Known rows, with every step that occurs
N E L B T: [ 32  14 -22  28 -13  -2  24 -18  41   9  11 -41   2  -2 -30   4  -3   8
  18 -40 -34 -24  12 -15   1  12 -21  -1  -5  -2  -4  13  32  -9  -5  20
   0 -19  -9  -4 -10 -26   7 -19  -4  -6   1  24 -40 -18  30]
W U: [  1  -1  -4   1  -2  -9   9  10  12  -6 -15 -33   3  -4 -22   1  -3 -17
  37 -45  -3 -19  -1 -13  -5  19 -14   7 -31   8  -2  13  10  -8   6   0
 -19  -5  -7   6 -12  -3  11  -6   9 -29   4   6 -26 -15  17]
X N E G: [ 17   5  -3  13 -10  -7  12 -25  29  20 -17 -25   3  -8 -28  16 -17 -17
  11 -44 -13  -6   0 -17  -3  13  -8   6 -31  17  -3  -1  -6   0  31  47
  -5   4 -14   4   0  13  17 -12  29 -19  11  19 -25 -18  -8]
T U: [ 24   6 -10   2 -10 -12   4  23  16 -11 -11 -18   9   0 -41   0 -13 -18
  22 -46  -7 -15  16 -11 -12  16 -19   0 -33  10  -9  26  -6 -14  -8 -12
 -21  -4 -10  10 -11  -5  -7  -6   4 -19   8   5 -29 -19  11]
W X N: [ -2  21   2   7  -5  -7  18   7   3  -1 -10 -33  12  -2 -29  18 -24 -24
  22 -41 -23  -8  14 -34  -5  23 -21  37 -35  33  -1   8   1 -13  12  23
  -6  -7 -15   3  -3  14  -9 -15   8 -26  -2   9 -32 -10   5]
G B N E L X: [  3  22 -12  22  -2 -18  34 -15  36  -3   0 -40   7   5 -20   1 -11 -42
  58 -29 -24 -12   9   0 -11   7 -28  -2 -12  16 -16   4   5  -4  -8  34
  -7  -3  -7  10   1   2   7 -15   7  -7  -1  21 -44  -9  -4]
G B: [ 11  -7  -9   7  -2   2  14 -11  18 -18   4 -37   7  -1 -11  10  -9 -30
  21 -29   3  -4   1 -16  -9  13 -21  17 -26  17   9  21  11 -14  -2   8
  -1  -8  -7   8 -11   4   3   4   6 -17   3   5 -48 -25  16]
G X N: [  3   1  11  -4 -29  -7  12  -1   6   7  -3 -32  -1  -4 -33  14 -11 -28
  14 -31  -8  -3   8 -26  -7  22 -21  24 -29  33  16   2   3 -10  40  26
 -10 -10  -8  -7  12  -3  -9  -8  20 -29 -10  12 -34 -16  -2]
G E L: [  7   4   1  10 -24  -2  20   3  28  -4  -2 -33  11  -7 -31   6  -9 -12
  17 -36  -8 -21  24 -14   3  -1 -17   2 -33  -1   2   1   9 -19   3  18
  -4  -9  -7  -4   2 -20  -7  -4  19 -15   0   8 -41 -25  30]
E N R: [  2   3   8  -2  13 -18  14 -14  10   6  -2 -27  10   4 -24 -12  -6 -23
   2 -38  -6 -12  15 -41 -25  17 -10  17 -16   9  -4   7  -9   0 -11  22
   2 -10   1  22   1   2  15 -11  17 -23   3   8 -29  -9  -5]
L E: [ 31  -1 -13   5  -4  -2  15   6  34  -8  -8 -33 -11   7 -34   9  -1 -18
   8 -37 -12 -17   8 -15 -19  19 -21   0 -31  12   7  10   0 -17  -6   2
  -9 -22 -13  10 -10  -6  -8 -19  21 -28  14  18 -27 -13   6]
B N E G X: [ 25   7  -6   8 -20 -10  13 -17  29   8  -3 -34 -14 -11 -44   6   2 -42
  23 -44 -16 -15  -1 -22  -2   2 -16 -11 -10  26   8   0  -1  -8  22  19
  -4   4 -12   3  -2  -1  15  -1  35  -7  10   8 -32 -10 -23]
E L X: [  8  -2  -4   4 -14 -23  29  18  17   4   0 -32   3  12 -29  -7 -28 -24
  37 -35 -30 -22   3 -13  -4  17 -31   7 -16   8  -5  -7 -16 -11  -3  27
 -18  -6  -6   2   3 -13   0 -19   3 -20   2  13 -44 -24  27]
X N R: [ -6   3  17  13   0 -15  10 -10  18  10 -12 -24  15  -1 -24   0 -21 -19
  14 -33   5  -8  24 -32 -22  24 -16  25 -30  18  -2  13   3   8  19  30
 -12 -10   1   5   4  14   3  -7  20 -29   0  16 -26  -2  -9]
Q E G X: [ 20  -6  -3  -1 -28   3  10   1  17   9   1 -25  -4 -13 -52 -10 -10 -23
 -10 -36 -12 -16 -11 -36  -3  15 -13   5 -25  30  15  -3   3 -18  45  17
  -1   0 -14   5  -4 -18   7   7  35 -10   2   6 -27 -26   4]
G X N E L: [ -1  18   7  11 -43  -8  21 -11  28  28  -2 -35  -2   0 -34  11 -14 -19
  23 -26 -16 -15  19 -20 -12  10 -14   7 -30  22   5  -7   7  -7  46  38
  -8  -9  -9 -15  18  -8   2  -9  23 -17 -12  27 -25 -15   8]
X N E: [  9  10  -6  17  -7  -8   7 -13  29  12 -16 -25  12  -2 -22  19 -14 -14
  11 -38 -11  -6  11 -10 -13  18 -10  14 -37  21   1  12   5  -6  29  32
  -5  -9 -10  -4  -1  14   6 -15  22 -24   2  25 -25  -8   6]
B N E G: [ 23   1  -9  17  -3 -17  15 -21  30   5 -12 -32  -1  -9 -36   6  -1 -31
  27 -48 -16 -14  -5 -18  -3   3 -13  -5 -10  11  -8   8  -4  -1   4  20
  -9   7  -7   8 -13   7  22  -5  34 -10  17   5 -32 -11 -15]
G B T U: [ 32  17 -16   7  -8  -1  10   1  14 -30   0 -38   1 -10 -29   1   2 -22
  31 -43  -7  -7  21 -14   2  11 -28  13 -28  10  -8  47  18 -11 -10 -17
 -12  -6  -5   7 -16  -7  -4   3 -17 -10   1  11 -54 -24   5]
N E L: [  9   8 -12  21 -18 -12  19  -5  37  14  -5 -33   6   4 -25   3 -14 -11
  21 -34 -13 -26  13  -9 -17   7 -13  -6 -27  -1  -2  11   3 -12   4  18
  -8  -7  -6  -3  -5  -6  12  -7  16 -15   4  20 -30 -19  30]
E L B T: [ 27  -4  -9  15 -13 -10  28 -12  21   0  19 -48   1   1 -32  -5  -4   2
  24 -38 -34 -19   4 -26  12  17 -31  11  -1  -7  -6  12  28  -7 -15  14
  -6 -18  -2  -4 -12 -33  -1 -15 -10 -16  -1   9 -46 -28  33]
W X N E L B: [  4  37 -11  25  -6   3  33 -12  37  24   1 -29  11   2 -30  15 -30  -3
  29 -33 -36 -17  19 -24  -9  18 -14  15 -19  30 -15  -7  23 -12  -3  57
  10 -13 -28   0   7  -7  -8 -31   6 -12  -5  24 -13  -3  15]
L B N E G X: [ 35   8 -14  10 -11   2  14 -20  40  12   8 -30 -15 -14 -48   7  -1 -31
  25 -40 -24 -11 -10 -20  -1   6 -16 -16   7  37  10  -7  17  -8   6  37
   6  -3 -25   7   0 -16   5 -15  36  -3  11   7 -25  -5 -21]
X N: [  4  -4   8   3 -12 -14  12  -7   8   1 -11 -33  15   0 -26  11 -11 -16
  18 -36  -9  -3   2 -18  -5  21 -20  27 -35  16   3  11   1  -1  21  27
 -10  -7  -3   1   1   6  -3 -12  17 -32  -1   9 -34 -17  10]
Q U: [ 16 -12  -6   4   4  -3   7  22  14  -7   6 -36  12  12 -45  -5 -16 -14
  23 -37   1 -18  13 -24 -17  19 -26   7 -22  -6  -6  20  10  -7   9   5
 -19  -3  -6  15 -20   0   4  -7  17 -32   2   9 -46 -19  31]
N E: [ 23   5 -19  16  -5  -3   7   0  38   1 -10 -22   6  -1 -25  13  -8 -18
   5 -38  -9 -17  10 -10 -18  13 -14   0 -30  16   7  17   2 -18  12   7
  -3 -10 -10   2 -10   6  10  -4  16 -16   9  19 -33  -8  19]
X N E G B T: [ 24  15  -7  21  -9   5  20 -46  25   1  -8 -43  -4 -15 -15  17  -3 -20
  22 -43 -19  -1   4 -26  14   8 -14  17 -24  21  -6  14  19   1  28  42
   6   3  -8   3  -6  14  22  -5  10 -10   5  26 -50 -26 -13]
G X N R: [ -4   5  20   6 -17  -9  10  -6  18  17  -5 -26   2  -6 -34   1 -17 -30
  15 -29   0 -12  29 -38 -24  23 -18  20 -28  35  14   4   7   2  36  28
  -7 -11  -4  -2  14   7   0  -4  23 -27  -7  18 -27   0 -16]
B N E L: [  3  11  -4  21 -16 -28  24 -16  28   7  -5 -42   9   3 -32   3   1 -23
  38 -36 -14 -20  11 -11 -11   4 -17  -2 -14  -6 -15  14   4  -2  -4  16
 -16  -5  -1   0  -6  -3  12  -8  23 -14   2  12 -30  -8  10]
L X N E: [ 13  19 -10  13   3 -15  13   5  33  13 -18 -17   9   2 -27  16 -26 -22
  24 -40 -26  -7   9  -4 -11  26 -24  10 -32  32   0  -3  -5 -10  31  46
  -4  -7 -14   1   9  14   2 -28  15 -23   2  34 -35  -4   0]

Rows
[ 35   1 -18  18   6  -5  16 -30  41   7   2 -29  -1  -8 -39   8  -2 -19
  26 -46 -25 -11 -12 -14   0   8 -14 -10   4  17 -10   1  13   0 -11  35
   4  -1 -19  15 -12 -10  10 -21  29  -8  20   3 -22  -5 -14]	L B N E G
[ 21  -9  -7   7   5 -11  14 -10  21 -12   8 -38  13   0 -33   6   4 -19
  28 -38 -19  -6  -9 -16  -2  20 -25  11   0  14  -5  11  17  -4 -25  17
  -6 -14  -9  11 -13 -12  -9 -18  14 -21   8  -4 -30  -6   1]	L B N
[ 26   4   8  -6 -28   0  21 -15  24  17  -6 -35 -33  -5 -47  10  -6 -27
  13 -37 -16 -10   0 -29  -4  14 -17   2 -27  38  10 -19  -5  -6  31  40
  -8 -10 -20   4  14  -7  -8 -20  39 -25   6  18 -19 -21 -28]	L E G X N
[ 29   2 -14   8 -23   4  11  -6  36  16  -4 -23 -17  -9 -39  10 -13 -30
   8 -40 -14 -22   1 -25  -6   6 -12 -13 -18  32  21  -3  -4 -17  30  22
   1   0 -19  -3   1  -4  14   2  27  -6  10  15 -35 -19  -1]	N E G X
[ 10  15  -1   8 -24  -2   6  -4  27  17  -8 -28   0  -5 -32  19 -11 -25
  11 -32 -10  -7  14 -17 -14  17 -15  10 -33  39  19   0   9 -12  49  34
  -1  -9 -14  -9  11   5   1  -8  25 -20  -6  27 -28  -6  -3]	G X N E
[ 46  27 -24  18  -5   4  14 -17  37 -13  -6 -27 -10 -16 -34   4  -2 -21
  25 -50 -13 -13  19 -15   3   1 -17  -9 -23  15 -13  33  12  -8   3   4
  -1   6 -17  10 -17   0  17   5  -5   3  13  21 -48 -26 -10]	N E G B T U
[-11  26  18  19  -7 -14  26   2  36  19 -13 -20  16  -3 -34  -2 -33 -23
  35 -35 -15 -15  43 -20 -11  11 -24  11 -32  22  -9 -16   0   1  19  56
  -1  -9  -4   4  25  -7  -8 -21  20 -18  -4  26 -34  -3  -7]	G E L X N R
[-15  11  18  15  -7 -26  29  -6  18  24  -8 -25  11  11 -29 -11 -35 -27
  40 -31 -17 -15  25 -25 -19  23 -27  20 -21  15 -13 -10  -9   8  10  53
 -15  -7   2   6  19   1   3 -24  11 -27  -3  23 -31  -6  -4]	E L X N R
[  8  16  -1  12 -29   3  23 -19  38  32  12 -29  -3   0 -36  11 -16  -9
  21 -24 -21 -11  12 -15  -8  13 -14   4 -13  30   6 -15  26  -8  27  55
   3 -16 -22  -9  16 -22  -7 -26  20 -16  -8  28 -16 -11  11]	G X N E L B
[  9  15  -5  17 -12  -3  24 -24  41  28   4 -30  12   5 -30  10 -14   3
  24 -30 -21  -9   8 -10  -8  13 -12   7 -19  13 -12  -8  23   0   8  58
  -1 -14 -16  -1   9 -12  -3 -28  17 -20   0  24 -14 -12  17]	X N E L B
[ -1  11  10  13   9 -23  16   3  20  13 -15 -15  12   4 -28  -3 -32 -29
  27 -38 -14  -8  23 -24 -22  30 -29  23 -26  31  -4  -4  -9   3  17  44
  -9  -8  -4  12  13  15   2 -23  12 -28   2  21 -30   3 -16]	L X N R
[ -3   6  10   4 -19 -27  31   5  11  16  -6 -33   9  11 -28  -1 -27 -20
  44 -34 -28  -8   5 -15  -4  24 -29  22 -21  13 -15 -13 -10  -1  14  49
 -17  -5  -4  -2  15  -5  -7 -27   8 -28  -6  20 -36 -24  13]	E L X N
[ 16   8 -11  19  -1 -19   7 -10  29  -4 -11 -32  11  -5 -29  10   3 -28
  25 -42 -13 -15   7  -9 -13  11 -15   0 -20   9  -4  23   4  -6   2   7
  -7  -8  -4   3 -14  10  11  -7  23 -15   6  11 -32   0   0]	B N E
[ -2  15   3  18 -24 -15  22 -18  29  22 -11 -33  11   5 -23  12 -15  -8
  23 -32 -14 -14  13 -13 -10  13 -11  10 -32   7 -12   2   3   0  27  40
 -10  -5  -5  -8   5   1   8 -17  19 -24  -5  26 -22 -16  17]	X N E L
[ 13  13 -15  20   6  -4  12 -27  35 -15  -5 -42  12  -6 -15  13   6 -38
  32 -34  -3  -2   6  -6 -14   6 -17   4 -19  19  -2  25  16  -6  -1  12
   3  -4  -8  11 -14  15  11   0  18 -10   4  14 -41  -4  -8]	G B N E
[ 12  12  -5  15  -5   7  19 -41  34   7  -9 -31   2 -10 -11  17 -18 -28
  23 -35  -4   2   0 -16  -2   8  -7  11 -29  27  -2   2   7   1  30  52
   6   6 -16   7   1  19  18  -5  22 -13   7  19 -34 -21 -12]	X N E G B
[ 19  15  -7  11   0 -14  20  -6  34  21 -20 -14  -2  -1 -29  12 -33 -26
  25 -47 -33  -8  -5 -13  -2  18 -20   2 -21  30  -7 -18 -16  -4  30  58
  -4   6 -18   8  10  11  14 -26  23 -17   9  27 -31 -14 -11]	L X N E G
[ 13  -8  -1   7   0 -10  22 -34  12 -16   2 -48   0  -8 -21   3   2 -44
  41 -38  -5   1 -13 -23   6   4 -18  10  -7  17  -5  10   3   4 -14  22
  -4   8  -5  16 -12   4  15   0  22 -13  11  -9 -45 -26 -17]	E G B N
[  4   1  20   6 -20  -8  14 -16  15  23  -5 -25 -10 -11 -44  -2 -22 -35
  17 -34   0 -12  16 -46 -11  15 -14  15 -21  35   8  -8  -7   6  37  47
  -6   0  -8   3  16   3  12  -2  31 -21   5  10 -27  -9 -26]	E G X N R
[ 22   7 -21  22  -8   2  20 -15  46  17   9 -27   8   4 -29   4 -12   1
  19 -32 -21 -22   7  -6 -12  12 -14 -10  -8   4  -4   1  22 -12 -11  31
   0 -16 -17   3  -3 -21   1 -19  10 -10   4  18 -22 -13  32]	N E L B
[ 12   8  -4 -10  -2  -5  10  -7  15 -10  -4 -27  11  -5 -27   7   8 -19
  -1 -44 -14  -5  15 -22   0   3 -10  14 -26  11   6  -4   3 -21  -1  25
  15 -11  -9  11   8 -10  -5 -13  23 -16   2   7 -43 -23   7]	G E N
[ -8  39  -2  24 -17  -5  29  -9  23  22 -11 -35  14   0 -29  16 -29 -15
  29 -37 -28 -20  26 -26 -11  14 -11  20 -35  22 -16   3   3  -9  16  40
  -2  -6 -16  -3   7   6   3 -18   8 -15  -6  25 -21  -8  13]	W X N E L
[ 55  20 -17   6  -6   5  23 -15  35 -18  -1 -37 -29  -8 -41   1   8 -22
  26 -48 -17 -11  17 -21   2   6 -23  -9 -23   9 -15  25  10  -8 -19   3
  -9  -7 -20  20 -12 -11  -2 -11   0  -8  16  18 -41 -30 -23]	L E G B T U
[ 25   8  -6 -11   7  -8  21 -15  18  -1  -2 -36 -14  10 -29   2  12 -17
  -2 -40 -22 -10   1 -26 -19  18 -14   8 -20   8  -1  -5 -12 -14 -16  18
   1 -23 -12  22   5  -5  -6 -29  26 -28   7  15 -25 -19  -6]	L E N
[ 34  -2 -12   5   1  11  27 -26  36 -10  -1 -40 -21  -5 -23   8  -1 -30
  15 -34  -8 -11  -4 -19  -7   6 -16  -5 -23  24   3  -2   3 -10 -13  23
   2  -8 -23  20  -7  -2   4 -11  23 -17  19  12 -31 -31 -13]	L E G B
